Known rows, with every step that occurs
zeman gavafi: +0.50 +1.25 -3.24 -1.38 -0.34 -0.20 -1.17 -1.69 -0.13 +0.03 -0.44 +1.27 +0.85 +1.05 -0.90 +0.21 -1.21 -3.15 -2.84 +0.88 -2.14 +0.16 -3.31 -1.33 -1.00
rasib lezeg zeman: +0.63 +1.15 -3.32 -0.35 -0.26 -0.58 -1.70 -1.57 -0.59 +1.09 -1.40 +0.80 +0.20 -0.22 -0.54 +0.27 +2.69 -3.09 -1.88 +2.50 -3.48 +0.89 -2.27 -1.89 -1.99
zeman lezeg: +0.72 +1.94 -2.31 -2.33 +0.12 -2.75 -0.87 -1.71 -0.34 +1.42 -0.76 +1.90 -2.66 +1.78 +1.32 -0.43 +1.48 -2.48 -2.07 +1.69 -1.01 -1.27 -2.21 -1.56 -0.47
vesage dimi pasi: +3.12 +2.27 -0.70 +0.31 +0.44 +0.54 +0.12 -1.88 +0.04 +0.52 -0.02 +1.85 -0.57 -2.05 +3.92 +0.80 -0.68 -2.51 -2.60 +0.53 -1.22 -0.79 -2.27 -2.55 -0.30
mevo dimi nanu zeman pasi: +0.90 +1.83 +2.07 -2.09 +1.17 +1.78 -0.06 -2.92 +0.85 -0.80 -1.42 +2.80 -2.39 +0.77 +1.53 +1.71 -0.82 -3.24 -1.72 +2.52 -0.43 -1.81 -1.45 -1.88 -1.32
mevo dimi pasi rasib lezeg zeman: +0.26 +1.28 -2.64 +1.63 -1.16 -1.00 -1.92 -2.86 -0.57 +0.81 -1.41 +0.84 +0.26 -0.58 -0.15 +2.11 +0.84 -3.27 -1.83 +3.19 -2.26 +1.35 -2.10 -3.23 -1.45
mevo zeman: -0.01 +1.27 -1.06 -1.47 +0.62 +0.42 -0.65 -2.03 -1.52 -0.03 -1.19 +1.77 -1.34 +1.04 +1.34 +2.47 -0.46 -2.52 -1.91 +1.04 -1.17 +1.42 -3.20 -0.83 -2.21
mevo dimi nanu: -0.08 +1.48 -2.59 -1.44 -0.06 -1.14 -0.63 -1.97 -1.45 +0.50 -1.06 +1.52 -0.25 -0.31 -0.10 +2.77 +0.85 -2.96 -0.43 +2.56 -2.35 +1.35 -3.30 -2.47 -1.61
dimi nanu: +0.39 +1.21 -3.24 -2.60 +0.16 +0.11 -0.42 -1.26 -1.42 +0.77 -0.46 +0.97 -0.81 -0.88 +1.60 -0.59 +0.92 -2.28 -1.56 +2.27 -2.53 +0.81 -3.47 -1.99 -1.08
dimi pasi zeman: +2.44 +1.74 -0.37 +1.68 -0.97 +0.19 -0.95 -2.06 -0.39 +0.30 -0.13 +0.27 -0.77 -0.76 +3.42 +1.85 -0.41 -2.39 -3.07 +1.32 -1.58 +0.43 -2.42 -3.02 -0.62
rasib lezeg zeman vesage dimi nanu: +1.07 +1.53 -3.04 -0.82 +0.32 -0.18 -0.41 -1.95 -0.80 -0.26 -0.85 +0.61 -0.05 -2.70 +1.57 -1.23 +1.55 -2.74 -0.49 +2.82 -2.76 +0.00 -3.42 -0.93 -1.51
pasi zeman gavafi: +1.19 +1.35 -2.43 +0.48 -1.09 -0.31 -1.73 -2.01 -0.09 -0.21 -0.22 +0.43 +1.66 +1.32 +0.23 +0.91 -0.74 -3.24 -2.96 +1.17 -2.58 +0.63 -3.35 -1.63 -1.14
lolov zeman: +1.67 +1.50 +1.07 -3.99 -0.91 +0.80 -1.20 -2.43 +0.30 -0.27 -0.44 +1.46 -2.64 +1.71 +1.18 +0.50 +3.41 -3.12 -2.05 +1.59 -1.52 -0.65 -2.07 -2.19 -0.98
nanu zeman lezeg rasib lolov: -0.27 +1.13 +0.25 -0.94 -0.40 -0.74 -0.70 -2.44 -0.47 +0.60 -1.31 +1.85 -3.84 +1.87 +3.63 -2.72 +1.36 -2.36 -2.26 +1.54 -0.55 +0.74 -1.60 -0.77 -0.41
nanu zeman vesage dimi: +2.23 +2.29 +1.44 -1.25 +1.06 -0.05 -0.34 -2.79 -0.15 -0.63 -0.47 +1.17 -3.15 -0.66 +2.63 -0.63 +0.98 -3.38 -1.88 +0.73 -0.98 -2.60 -2.31 +0.29 -1.63
nanu zeman: +1.18 +1.53 +2.05 -2.29 +1.01 +0.37 -0.78 -2.47 -0.09 +1.02 -0.95 +1.58 -4.35 +1.87 +1.74 -0.27 +1.43 -3.34 -2.56 +1.23 -1.38 -1.43 -1.50 -1.09 -1.72
lolov zeman nanu: +0.89 +0.98 -1.71 -2.52 -0.98 +0.08 -0.79 -2.67 -0.81 -0.53 -0.31 +0.79 -1.25 -0.63 -0.62 +0.42 +1.76 -3.58 -1.92 +1.39 -0.56 -0.14 -4.48 -1.55 -1.38
dimi pasi rasib: +0.81 +1.66 -1.80 -0.46 -1.04 -0.02 -1.14 -2.56 -0.95 +0.46 +0.21 +0.81 -1.52 -0.87 +3.23 -0.23 -1.59 -2.32 -3.58 +1.78 +0.04 +0.27 -2.71 -3.28 +0.04
bodi pasi: +1.30 +1.43 -2.35 -2.98 -0.37 -0.23 -0.74 -0.93 +0.23 +0.91 +0.08 +1.67 +2.55 -0.16 -0.42 -0.22 -1.39 -3.03 -3.61 +0.70 -0.75 -1.40 -0.56 -2.10 -0.76
lolov zeman lezeg rasib: -0.62 +1.46 -0.40 -3.13 -2.65 -2.28 -1.52 -2.23 +0.30 +0.01 -0.38 +1.40 -3.20 +1.51 +2.50 +0.00 +1.24 -3.03 -2.62 +2.22 +0.96 -0.04 -1.30 -2.06 +0.07
lezeg zeman pasi rasib: +0.54 +1.55 -2.32 -0.78 -0.88 +1.58 -1.64 -2.75 -0.76 -0.31 -0.20 +1.06 +0.64 +0.02 +2.66 -0.08 -0.75 -2.71 -3.71 +2.25 -0.97 -0.26 -2.65 -2.02 -0.80
lezeg zeman gavafi: +0.61 +0.69 -3.15 +0.46 -0.98 +0.85 -1.32 -2.14 -0.44 +0.44 -0.84 +0.61 +1.80 +1.01 -0.61 +0.83 -0.85 -3.24 -2.95 +1.20 -3.61 +0.61 -3.31 -1.19 -1.50
bodi pasi dimi nanu zeman lezeg rasib: -1.07 +1.14 +0.86 -2.16 -1.48 -2.70 -1.06 -2.25 +0.67 +0.82 -0.34 +1.35 -2.13 +0.94 +3.32 -0.49 -1.55 -3.14 -2.64 +2.41 +0.29 -0.58 -0.44 -1.20 -0.61
vesage dimi nanu zeman pasi rasib: +1.17 +2.08 +0.26 -2.09 +0.60 +1.64 -0.92 -3.13 +0.17 -0.55 -0.05 +1.97 -1.33 +0.17 +4.60 -1.63 -0.49 -3.08 -2.84 +2.54 -0.07 -1.51 -2.19 -1.98 -0.61
vesage dimi pasi rasib lezeg zeman nanu: +0.82 +1.05 -4.74 +2.02 -0.63 -0.60 -1.02 -2.78 -1.13 +0.45 -0.51 +0.37 +1.58 -3.25 +0.28 -0.29 -0.01 -3.51 -2.13 +2.21 -1.37 +0.93 -4.62 -2.16 -1.42
pasi dimi nanu zeman gavafi: +0.30 +0.89 +0.89 -1.20 +0.65 +0.22 -0.83 -2.77 +0.53 +0.17 -0.79 +1.14 -1.31 +1.71 +1.04 -0.07 -1.12 -3.49 -1.86 +1.78 -3.25 -0.31 -2.89 -0.58 -1.82
rasib lolov zeman: +1.94 +1.23 +1.60 -3.07 -0.41 +1.90 -0.80 -2.71 +0.04 -0.44 -1.03 +1.76 -2.78 +2.12 +2.28 -1.40 +4.25 -2.57 -1.57 +1.39 -2.32 +0.21 -2.25 -1.67 -0.87
nanu zeman vesage dimi pasi bodi: +2.38 +2.31 +3.26 +0.43 +1.49 -0.02 -0.29 -2.07 +0.02 +0.91 -0.67 +0.55 -4.68 -1.84 +3.20 +1.02 -0.90 -3.30 -2.75 +0.77 +2.31 -1.52 -1.65 -1.73 -0.75

Rows
+0.33 +1.12 +2.72 -1.91 +0.24 -0.08 -0.23 -3.01 +0.03 -0.87 -0.81 +0.24 -3.30 -0.79 +0.85 -0.45 -1.59 -2.96 -1.85 +1.97 -0.93 -2.41 -1.64 +0.41 -1.84 -> bodi pasi dimi nanu zeman vesage
+1.19 +1.37 -2.41 +2.83 -1.23 -1.13 -0.73 -2.87 -1.42 -0.25 -0.40 +0.20 +0.64 -2.14 -0.08 +3.59 -1.37 -3.39 -2.04 +1.38 -0.53 +1.10 -4.68 -2.66 -1.41 -> mevo dimi pasi zeman nanu
+0.69 +1.24 +2.74 -2.01 +1.31 +0.04 -0.61 -2.64 -0.32 +0.82 -0.81 +1.08 -3.71 +1.14 +3.32 -0.05 +1.34 -3.09 -1.39 +2.13 -3.31 -0.53 -2.31 -0.60 -2.34 -> pasi dimi nanu zeman
+1.39 +1.23 +0.99 -2.85 -0.95 +1.68 -1.37 -3.26 -0.30 -0.51 -0.66 +1.45 -2.62 +2.29 +2.97 -2.16 +3.83 -2.58 -1.98 +1.88 -1.66 +0.47 -2.53 -2.06 -0.52 -> pasi rasib lolov zeman
+1.47 +1.52 +0.85 -2.92 -0.27 -0.77 -0.71 -2.79 +0.54 +0.43 -1.31 +2.33 -4.06 +3.31 +2.37 -1.73 +4.03 -2.39 -1.22 +2.02 -1.36 -1.14 -1.81 -1.71 -0.11 -> rasib lolov zeman lezeg
+1.51 +2.10 -1.22 +0.29 -0.74 -0.07 -0.83 -3.06 -0.74 -0.48 +0.38 +0.59 -1.50 -2.15 +3.92 -0.50 -1.80 -2.52 -3.13 +1.52 +0.49 -0.79 -2.92 -2.21 +0.02 -> zeman vesage dimi pasi rasib
+0.06 +1.29 -1.60 +0.30 -1.31 -1.27 -1.21 -2.02 -0.94 +0.28 -0.89 +1.13 -1.60 +1.22 +3.80 -1.93 +1.54 -2.10 -2.33 +1.57 -1.05 +1.76 -2.29 -1.29 -0.29 -> pasi zeman lezeg rasib lolov
+0.67 +1.27 +0.08 -1.27 +0.77 +2.62 -0.47 -3.08 -0.58 -0.49 -1.02 +1.93 -2.04 +0.92 +4.30 -3.63 +0.46 -2.09 -2.22 +2.31 -1.23 +0.27 -2.61 -1.48 -0.50 -> dimi nanu zeman pasi rasib lolov
-0.35 +1.47 -2.23 -0.98 -2.85 -2.98 -1.72 -1.58 +0.16 +0.61 +0.09 +0.83 +0.17 +0.58 +2.48 +0.15 -1.16 -2.96 -3.56 +1.91 +1.01 +0.21 -0.76 -2.27 +0.02 -> bodi pasi zeman lezeg rasib
+0.28 +0.79 -3.97 +0.20 -0.61 -0.22 -1.70 -1.98 +0.26 +0.34 -1.28 +0.94 +1.87 +0.63 -2.00 +0.14 -0.02 -3.43 -2.29 +2.08 -3.40 +0.84 -2.87 -1.53 -1.55 -> rasib lezeg zeman gavafi
+1.28 +1.63 -0.75 +1.67 -1.16 -0.72 -0.58 -2.30 -0.31 +0.22 -0.65 +1.49 -1.28 -0.01 +5.65 -1.73 +0.63 -2.03 -2.29 +1.27 -0.75 +1.36 -2.04 -1.77 +0.22 -> vesage dimi pasi zeman lezeg rasib lolov
+0.88 +1.22 -1.78 +0.11 -0.02 +2.49 -1.02 -2.79 -1.14 -0.37 -0.93 +1.47 +0.08 +0.61 +3.49 -2.47 +0.74 -1.99 -2.89 +1.71 -2.06 +0.99 -2.95 -1.39 -0.74 -> lezeg zeman pasi rasib lolov
-0.07 +1.60 -1.38 +0.42 -2.72 -2.57 -1.35 -2.04 -0.15 +0.41 -0.15 +0.66 -1.93 -0.06 +3.80 +0.82 -1.26 -2.55 -3.23 +2.07 +0.97 +0.74 -1.62 -2.62 +0.32 -> dimi pasi zeman lezeg rasib
+1.66 +1.71 -1.25 +1.41 -1.20 +0.63 -0.91 -3.41 -0.97 -0.23 +0.07 +0.18 -0.96 -2.11 +4.32 -0.19 -1.63 -2.56 -3.15 +1.68 -0.52 -0.47 -2.96 -2.12 -0.33 -> lezeg zeman vesage dimi pasi rasib
+0.90 +1.10 +2.71 -2.36 +0.96 +0.23 -0.49 -2.47 +0.37 +0.99 -0.58 +1.28 -2.00 +0.91 +2.67 -0.36 +0.02 -3.27 -1.88 +2.01 -2.63 -1.25 -1.18 -0.93 -2.07 -> bodi pasi dimi nanu zeman
-0.45 +1.20 -1.91 -0.91 -0.90 -1.19 -0.84 -1.81 -0.94 +0.45 -1.03 +1.68 -2.05 +1.03 +3.07 -2.46 +1.23 -2.03 -2.26 +1.41 -0.71 +1.56 -2.25 -1.07 -0.21 -> zeman lezeg rasib lolov
+1.72 +2.11 -0.32 +1.55 -0.96 -2.95 -0.94 -2.77 +0.22 +0.92 -0.96 +1.48 -2.16 +1.39 +2.26 +3.05 +0.09 -2.64 -1.69 +2.17 -0.70 -0.69 -1.82 -3.13 -0.26 -> mevo dimi pasi zeman lezeg
+1.77 +1.98 +2.49 -2.55 +1.04 +1.80 -0.99 -1.61 +0.49 -0.26 -1.01 +1.64 -2.61 +0.70 +2.08 +0.13 +1.80 -3.03 -2.58 +1.34 +1.69 -0.50 -1.71 -2.04 -0.66 -> rasib lolov zeman pasi bodi
+0.94 +1.76 +1.21 -2.31 +0.91 -2.07 -0.64 -2.63 +0.45 +1.56 -1.23 +2.15 -5.34 +3.15 +2.11 -0.84 +1.65 -3.02 -2.03 +1.90 -0.64 -2.46 -1.22 -1.17 -0.81 -> nanu zeman lezeg
+1.76 +1.64 +1.48 -2.13 +1.57 +0.89 -0.12 -2.54 -0.13 +1.03 -0.69 +1.80 -3.22 +0.48 +3.88 -1.33 +1.87 -3.29 -1.44 +1.88 -2.23 -1.21 -2.07 -1.24 -1.59 -> vesage dimi nanu zeman
+2.84 +2.16 +2.22 +0.64 +0.62 +0.93 +0.46 -3.03 +0.43 -0.43 -0.50 +1.34 -3.51 -2.16 +3.60 +0.35 -1.73 -2.75 -2.42 +0.76 +0.06 -2.35 -1.86 -1.34 -0.51 -> nanu zeman vesage dimi pasi
+1.62 +2.21 +2.24 -3.22 +0.67 +1.16 -1.23 -1.46 +0.67 -0.07 -0.68 +1.51 -2.64 +0.39 +1.49 +1.39 +1.19 -3.41 -2.91 +1.49 +2.04 -1.07 -1.52 -2.41 -0.72 -> lolov zeman pasi bodi
+1.91 +2.01 +0.53 -0.60 -1.36 +0.63 -0.90 -3.62 -0.10 -0.98 +0.28 +0.73 -2.19 -1.38 +4.23 -0.46 -0.72 -2.70 -2.83 +1.83 +0.55 -1.19 -2.57 -2.54 +0.19 -> lolov zeman vesage dimi pasi rasib
+0.66 +1.48 -3.42 -0.65 -0.15 -0.30 -0.88 -2.46 -1.08 -0.34 -0.50 +0.33 +0.08 -2.60 +2.28 -1.80 +1.18 -2.73 -0.84 +3.19 -2.35 +0.21 -3.64 -1.18 -1.25 -> pasi rasib lezeg zeman vesage dimi nanu
+2.13 +1.61 -1.54 -0.51 -1.31 -0.41 -1.50 -1.44 +0.02 +0.63 +0.28 +0.50 +2.71 +0.26 +1.26 +0.68 -0.31 -3.05 -3.55 +1.13 -1.56 -0.37 -1.13 -2.42 -1.03 -> bodi pasi zeman
+1.47 +2.07 -2.35 +0.16 -0.27 -0.87 -1.40 -2.68 -0.76 -0.54 -0.48 +0.38 -0.03 -1.95 +1.67 -0.96 +1.43 -3.20 -1.74 +1.94 -1.89 -0.76 -3.01 -0.43 -1.54 -> pasi rasib lezeg zeman vesage dimi
+0.77 +1.14 -2.36 -1.29 -0.34 +0.83 -1.07 -2.12 -0.98 +0.48 -0.29 +1.46 +1.24 +0.68 +2.15 -3.32 +0.15 -2.24 -3.15 +1.16 -1.32 +0.70 -1.91 -1.74 -0.39 -> bodi pasi rasib lolov
+1.07 +1.65 -2.14 -0.97 +0.29 +1.44 -1.09 -1.73 +0.70 -0.53 -1.34 +2.01 +0.88 -0.70 +0.05 +0.54 +0.45 -2.88 -2.51 +2.48 -1.65 -0.68 -1.70 -1.92 -1.37 -> rasib lezeg zeman pasi
+1.56 +1.95 +0.35 -0.23 +0.78 -0.43 -0.76 -0.98 -0.66 +1.65 -0.52 +0.53 -2.94 -1.45 +1.93 +1.68 -0.67 -2.80 -3.21 +0.92 +1.76 +0.36 -2.00 -3.00 -0.51 -> dimi pasi bodi
+0.96 +1.99 -0.65 -0.79 +1.17 +0.24 -1.57 -0.90 +0.12 +0.77 -1.28 +1.04 -0.78 -0.83 +0.35 +1.15 +0.77 -3.37 -2.78 +2.08 +0.93 +0.00 -1.64 -2.20 -1.37 -> rasib lezeg zeman pasi bodi
+1.57 +1.98 +2.24 -2.55 +1.32 +2.14 -0.33 -2.43 +1.08 -0.63 -0.97 +2.58 -2.87 +1.01 +2.09 +0.15 -0.54 -3.06 -3.02 +1.49 +0.00 -2.59 -1.12 -1.33 -1.16 -> nanu zeman pasi
+1.32 +1.86 +0.62 +2.10 -1.50 -0.88 -0.77 -3.24 -0.71 -1.64 -0.87 -0.25 -2.55 -1.62 +0.54 +3.39 -1.82 -2.67 -2.02 +1.64 -0.11 -0.61 -2.77 -1.52 -1.04 -> mevo dimi pasi zeman vesage
+1.83 +2.05 -1.96 +0.02 +0.21 -0.70 -0.95 -2.22 -0.51 -0.51 -0.78 +0.68 -0.10 -2.01 +0.99 -0.36 +1.83 -3.18 -1.42 +1.54 -2.38 -1.03 -2.76 -0.15 -1.81 -> rasib lezeg zeman vesage dimi
